In the rows, 128 means zero.
Known rows, with every way that one mark hangs from another
(T (Y W)): [138 126 147 125  93 133 148 171 123 129 146 128 142 146 135 125 135 137
 136]
(L (J (C (W Y))) (V G)): [132  92 184 165 137 169 156 139  67 159 115 105 123 138 130 162  58 171
 148]
(J (C (W Y)) (L (V G N))): [126  61 139 182 108 169 139 168  86 147 106 106 111 139 138 163  35 152
 129]
(G (V C L)): [ 99 135 112 116  97 152 116 144  71 157 129  93 128 130 109 125  85 120
 152]
(V G L): [137 123  96 130 118 138 132 127 119 142 115 100 129  97 118 130  81  97
 120]
(L J (V (C (W Y)) G N)): [111  76 178 177 115 162 169 140  63 193  90 104 126 122 130 141  27 163
 134]
(G (V (C W) N)): [ 97 107 137 158  84 157 144 164  71 160  90 107 110 138 124 126  73 138
 134]
(J (C W) (L (V G N))): [115  76 121 168 115 178 149 174  85 157  91  90 100 136 130 161  43 145
 121]
(N (V (C W))): [133 125 164 144  91 136 154 156  72 137 109 114 126 148 113 128  98 138
 149]
(V C G (L J) N): [101 113 107 139 107 143 158 131  94 209  89  77 130  91 118 115  24 107
 130]
(J (L V)): [116 103 131 124 144 154 115 152 109 131 143 123 126 153 119 145 108 150
 131]
(L (J C)): [113 135 146 128 141 141 139 132 108 164 128 106 125 139 128 131 102 146
 152]
(N (V C)): [119 142 154 120 110 127 138 146  90 142 127 115 132 139 120 131 115 131
 157]
(J (C (W Y)) L): [145  83 133 172  96 143 123 158 102 117 134 116 120 168 124 144  80 137
 142]
(N V): [133 142 157 119 129 120 126 148 114 117 131 137 133 130 128 129 126 132
 149]
(L V): [116 122 152 120 150 147 128 133 104 135 135 130 131 131 126 141 126 163
 131]
(T Y): [137 121 132 133 115 114 126 145 122 133 136 129 139 140 145 135 141 129
 133]
(Y (W C)): [140 130 130 125  95 146 146 182 112 123 140 118 119 136 109 128 119 136
 131]
(J (L (V C G))): [109  98 113 136 126 172 142 147  84 159 123  87 116 148 118 163  79 127
 133]

Rows
[117  81 181 174 131 164 159 147  75 178  96 108 118 120 140 152  34 173
 139]  (L (J (C (W Y))) (V G N))
[123 112  92 139 111 133 136 134 126 158  96 102 125  77 129 122  57  99
 112]  (V G L N)
[114 125 112 130 114 148 153 122  88 193 108  76 132 110 109 125  49 104
 140]  (V C G (L J))
[102  93 111 144 133 169 135 163 103 163 109  93 107 128 137 162  60 139
 129]  (J C (L (V G N)))
[110  71 120 168 100 178 160 166  74 171  86  88 107 139 121 150  37 136
 115]  (J (L (V (C W) G N)))
[131  79 135 186  78 141 162 137  94 159  87 107 118 116 135 138  51 120
 121]  (V (C (W Y)) G N)
[131  87 138 176  98 144 151 144  89 180  90  93 126 100 128 124   5 130
 136]  (V G (L (J (C (W Y)))) N)
[139 127 152 141 112 152 155 161  67 161  97  86 125 120 110 133  35 124
 158]  (N (V G (L (J (C W)))))
[ 94 117 122 132 108 132 144 133  94 206 104  93 139 103 114  99  42 129
 137]  (V C (L J) N)
[ 76 124 128 126 107 150 129 152  71 201 106  93 131 113 115 108  40 132
 152]  (G (V C (L J) N))
[142 106 169 158  92 141 156 147  57 167 107  96 142 122 108 125  22 120
 160]  (N (V (C (W Y)) G (L J)))
[134  86 163 168 105 164 157 132  64 150 113 105 124 137 123 160  73 152
 133]  (L (V (C (W Y)) G))
[133 122 151 143  98 150 166 152  58 177  92  82 131 121 101 123  29 114
 152]  (N (V (C W) G (L J)))
[149 112 172 156 107 141 144 154  68 152 112 100 134 121 117 136  28 130
 166]  (N (V G (L (J (C (W Y))))))
[124 125  93 131  98 145 145 124  94 167 110  80 127 105 112 133  70  95
 129]  (V C G L)
[124  82 124 159 108 181 157 156  67 155 104  85 109 158 109 160  62 132
 124]  (J (L (V (C W) G)))
[113 113 111 136 127 136 145 133 119 185  92  99 131  82 125 112  34 107
 122]  (V G (L J) N)
[134  98 115 158 101 154 134 162 102 127 119 103 109 166 116 141  87 129
 134]  (J (C W) L)
[152 105 149 159  75 136 147 148  64 141 109 101 137 119 112 135  44 113
 150]  (N (V (C (W Y)) G L))
[105 121 142 139  97 165 141 152  47 177 107  89 128 144  97 115  45 134
 155]  (G (V (C W) (L J)))
[133  81 117 179  67 139 153 138  85 169  88  94 127  98 122 125  20 111
 119]  (V (C (W Y)) G L N)
[107  96 162 160 136 175 169 153  73 188  82  92 108 118 133 148  40 167
 130]  (L (J (C W)) (V G N))
[ 82 123 126 135 101 147 128 151  89 164 110 109 117 129 132 128  89 132
 144]  (G (V C N))
[ 94 111 168 128 159 145 139 140 104 179 112 127 133 115 133 122  80 175
 133]  (L J (V N))
[ 90 136 132 115 115 156 125 143  65 182 125  91 133 134 105 116  63 128
 162]  (G (V C (L J)))
